What can hang from each mark
J_499: J_527
J_948: J_922
J_212: J_223 J_922
J_896: J_288 J_349 J_948
J_223: J_349
J_349: J_527 J_896
J_913: J_896 J_922
J_922: J_212 J_499

Every row comes from one small tree of marks. The marks that hang from a mark follow it in brackets, in the order of their numbers. Every link used is in the known rows. Which tree was each row made from?
Known rows
J_212(J_223(J_349(J_527 J_896(J_288 J_948))) J_922): [ 5.99 -0.33  2.40 -0.16 -3.39 -0.24 -1.35 -0.36  0.24  0.46  0.63  3.59
 -0.18  0.32  1.73 -2.76  1.38 -1.45 -0.28]
J_223(J_349(J_896)): [ 5.45 -2.80  1.55 -1.73 -0.16 -1.05 -0.04 -0.30 -0.70  4.57  0.89  0.78
 -0.45  0.47 -0.25  0.88  1.31  0.13 -0.41]
J_913(J_896(J_349(J_527)) J_922): [-5.12 -0.65  5.78 -1.86  0.03  0.61  2.39 -2.30 -0.55  4.92  1.79  4.10
  1.25  0.39 -0.33  1.33  1.64 -2.31  0.76]
J_499(J_527): [-1.01 -2.50 -0.03 -0.78  1.79  2.57  0.18 -0.05 -0.45  3.40  2.25  3.28
  0.50 -0.15 -0.11  0.26 -0.33 -0.90  1.30]
J_223(J_349(J_527 J_896(J_288 J_948))): [ 5.42 -0.73  2.00 -0.95 -3.73 -1.37  1.18 -1.06 -0.12  3.10 -0.03  1.80
 -0.48  0.00 -0.86 -1.58  1.91 -0.58 -2.80]
J_896(J_288 J_948): [-1.17 -4.07 -0.74 -0.45  0.14  1.55 -2.20 -0.86 -0.21 -1.11  2.19  2.01
 -0.53 -0.82 -1.38 -1.14  0.94  0.14 -1.72]
J_913(J_896(J_288 J_349(J_527))): [-2.22 -0.29  3.36 -0.78 -0.68  0.69  2.01 -2.13 -0.74  2.75  1.95  4.72
  0.67  0.72 -1.53 -0.53  1.94 -1.84 -0.44]
J_223(J_349(J_527 J_896(J_288 J_948(J_922(J_212))))): [ 4.80  1.34 -0.35  0.61 -3.49 -3.16  0.67  0.73  0.19  0.27 -2.21  0.37
 -1.85 -0.04 -1.60 -1.68  1.16 -0.09 -2.17]
J_922(J_499): [-1.55 -2.16 -1.51 -1.05  2.65  0.08 -0.67 -0.23 -0.51 -0.23  1.56 -2.48
  1.23 -0.28  0.45  1.17 -0.64  1.33  0.48]
J_349(J_896): [ 2.05 -4.60  0.79 -1.61  0.25 -0.73 -0.62 -0.38 -0.41  3.84  1.19 -1.20
 -0.59 -0.68 -0.47  1.09  0.31 -0.79  0.19]
J_349(J_896(J_288 J_948(J_922(J_212 J_499)))): [-0.92 -0.07 -3.54  1.68 -0.07 -2.32 -1.67  1.15  0.99 -2.35 -2.50 -6.63
 -1.38 -1.14 -1.34 -0.45 -1.41  0.88 -1.07]
J_896(J_948): [-1.66 -3.95 -1.17 -0.92  0.46  1.15 -1.54 -0.57 -0.61  0.32  2.66  1.70
 -0.37 -1.00 -0.83  0.29  1.11  0.53 -0.74]
J_922(J_212(J_223(J_349(J_896(J_948)))) J_499(J_527)): [ 2.29  3.01 -1.38  0.87  0.62  1.56  1.05  1.45  0.51 -2.42 -1.74 -2.34
 -0.63  0.52  1.29  1.80 -1.48  1.59  0.53]
J_913(J_896(J_288 J_349(J_527) J_948) J_922(J_499)): [-7.46  1.70  3.81 -0.05 -0.51  0.99  1.92 -2.45  0.49  1.43  0.39  0.16
  1.90  0.02 -0.53 -0.06  0.64 -1.18 -1.21]
J_349(J_527 J_896(J_948(J_922))): [ 1.35 -1.74  0.01 -0.31 -2.84 -2.06  0.48 -0.27  0.11  5.98 -0.31  0.32
 -0.47 -1.28 -1.19 -0.95  0.90 -1.65 -0.72]
J_349(J_527 J_896(J_288 J_948(J_922(J_212)))): [ 1.26 -0.61 -1.05  0.80 -3.07 -2.99  0.17  0.69  0.44 -0.32 -1.88 -1.65
 -2.03 -1.17 -1.79 -1.53  0.20 -1.06 -1.54]
J_896(J_288 J_349(J_527) J_948(J_922)): [-1.86 -0.19 -0.61 -0.17 -3.42  0.26  0.34 -2.00 -0.43  1.73  0.01  6.98
 -0.72 -0.23 -2.49 -2.65  1.81 -1.36 -1.29]
J_223(J_349): [ 3.29 -2.54  0.68 -1.74  1.22  0.22 -0.66 -0.41 -1.18  1.58  2.23  3.86
  0.25  0.80 -0.18  0.37  1.58  1.04 -0.33]
J_922(J_212(J_223) J_499(J_527)): [-1.86  0.95 -1.87  0.31  3.58  2.70  0.18  1.58 -0.06 -5.09  0.07 -1.48
  0.26  0.33  1.77  2.08 -2.59  1.19  2.40]

Write each row's tree
[-3.91 -2.14  0.25  1.11  2.29  1.09 -1.86  0.05  0.11  4.81  2.52  0.43
  0.60 -0.60 -1.70 -0.07  1.24 -0.76  0.00]
J_913(J_896(J_948(J_922)))
[-0.46 -0.11 -2.92  1.25  0.89 -0.61 -1.79  1.62  0.60 -3.25 -2.10 -5.23
 -1.11 -0.82  0.26  1.46 -1.72  1.10  0.68]
J_349(J_896(J_948(J_922(J_212(J_223) J_499))))
[ 3.96  2.31 -0.06  0.66 -2.58 -2.58  0.83 -0.27  0.57  3.96 -2.03 -2.18
  0.69  0.09 -0.70 -2.13  0.36  0.08 -2.27]
J_223(J_349(J_527 J_896(J_288 J_948(J_922(J_499)))))
[ 0.14  1.60 -2.52  1.28 -1.91 -3.39  0.62  0.94  0.88 -1.86 -2.87 -6.06
 -0.88 -1.13 -0.92 -1.04 -1.09  0.08 -1.42]
J_349(J_527 J_896(J_288 J_948(J_922(J_212 J_499))))
[-3.07  3.38 -3.00  0.35 -1.23  0.12  0.93 -0.15 -0.45 -5.52 -1.82  2.18
 -0.76  0.05 -0.16  0.50 -0.27  1.03  0.77]
J_896(J_349(J_527) J_948(J_922(J_212(J_223) J_499)))
[-5.36  0.33 -1.17  1.77  0.39  0.72 -1.05 -0.28  0.02 -1.51  0.13  2.45
 -1.59 -0.03 -3.20 -0.45  1.35 -0.18 -0.56]
J_913(J_896(J_288 J_349 J_948(J_922(J_212))))
[ 1.13  1.91 -2.54  1.55  1.62  0.85 -2.52  1.31  0.27 -6.86 -1.52 -0.24
 -0.53  0.82  0.10 -0.55 -0.62  2.58 -0.82]
J_896(J_288 J_948(J_922(J_212(J_223(J_349)) J_499)))
[ 1.85 -2.57  1.29 -0.73 -3.25 -1.02  0.58 -1.03  0.13  2.36  0.32 -0.29
 -0.73 -1.11 -1.08 -1.41  0.96 -1.51 -2.16]
J_349(J_527 J_896(J_288 J_948))
[-2.69  0.98 -3.02  0.33  2.94  0.80  0.96  1.40 -0.01 -2.83  0.02 -2.99
  0.22 -0.12  0.59  1.63 -2.08  1.26  1.54]
J_922(J_212 J_499(J_527))
[-0.48 -1.33 -1.86  1.18 -0.14 -0.91 -1.84 -0.04  0.98  2.61 -1.33 -4.74
  0.09 -1.02 -1.25 -1.26 -0.95 -0.05 -1.28]
J_349(J_896(J_288 J_948(J_922(J_499))))
[-1.70  0.05 -1.07  0.49  3.12  3.13 -1.82  0.74  0.33 -0.42  1.89  0.73
  1.94  0.27  3.27 -0.51 -2.20 -0.58  3.94]
J_212(J_223 J_922(J_499(J_527)))
[ 2.99  1.07 -1.49  0.05  0.44 -0.47 -0.38  1.12  0.01 -4.75 -1.32 -3.89
 -1.07  0.29  1.05  2.25 -0.57  2.55 -0.45]
J_922(J_212(J_223(J_349(J_896(J_948)))) J_499)
[ 3.60  1.82  0.66 -0.89  0.79 -0.42 -0.60  0.21 -0.53 -1.67  1.45  2.15
  2.19  1.25  3.67 -0.88  0.00  0.66  2.13]
J_212(J_223(J_349(J_527)) J_922(J_499))
[-5.00  3.54 -3.92  1.51  0.88  3.34  0.17  0.54  0.15 -3.80 -1.85  2.78
 -0.86  0.17 -0.28  0.63 -1.53  0.82  2.00]
J_896(J_349 J_948(J_922(J_212(J_223) J_499(J_527))))
[-8.39  2.75  2.37  1.01  3.00  2.29  1.75 -0.50  0.77 -0.83 -0.74 -1.32
  0.85  0.74 -0.23  1.51 -1.60 -0.82  1.26]
J_913(J_896(J_288 J_349) J_922(J_212 J_499(J_527)))
[ 3.25  3.53 -0.95 -0.01  1.30 -1.52  0.75  1.48 -0.59 -4.32 -1.41  0.42
  0.55  1.31  1.53  0.66 -0.63  1.82  0.97]
J_948(J_922(J_212(J_223(J_349(J_527))) J_499))
[ 5.46  2.49  0.66 -1.02 -0.33 -2.19  2.17  1.05 -0.46 -3.46 -1.72 -2.98
 -0.08  1.00  2.04  2.11 -0.71  1.42  0.34]
J_922(J_212(J_223(J_349(J_527 J_896))) J_499)
[ 3.84  1.79  0.64  0.43  1.34  1.55 -0.72  0.97  0.52  3.01  0.10 -0.07
  1.53  1.08  3.38 -0.28 -1.55 -0.50  3.20]
J_212(J_223(J_349(J_896)) J_922(J_499(J_527)))
[ 4.37  1.61  1.06  1.00  0.97  1.90 -1.36  0.69  0.92  1.87 -0.33 -0.09
  1.36  1.28  2.89 -1.67 -1.74 -0.84  2.12]
J_212(J_223(J_349(J_896(J_288))) J_922(J_499(J_527)))
[ 1.40 -2.44  0.71 -1.24 -2.93 -1.36  1.29 -0.78 -0.24  3.79  0.84 -0.25
 -0.59 -1.29 -0.57  0.04  1.13 -1.14 -1.21]
J_349(J_527 J_896(J_948))
[-6.22 -0.51  5.27 -0.68 -1.41  1.55  1.47 -2.73  0.12  2.69  1.36  4.17
  0.72 -0.03 -1.37 -0.49  2.01 -2.34 -1.30]
J_913(J_896(J_288 J_349(J_527) J_948) J_922)
[ 3.36  2.70 -0.20 -1.12  1.16 -0.90  1.60  0.99 -0.94 -6.15 -0.31  0.00
  0.49  1.30  2.14  1.66 -0.35  2.31  0.47]
J_922(J_212(J_223(J_349(J_527))) J_499)
[-5.13 -2.69  3.38 -0.53  3.86 -0.02 -0.65  0.56  0.01 -0.76  1.84 -2.54
  0.24 -0.23  0.09  2.75  0.00 -0.44  0.93]
J_913(J_896 J_922(J_212))
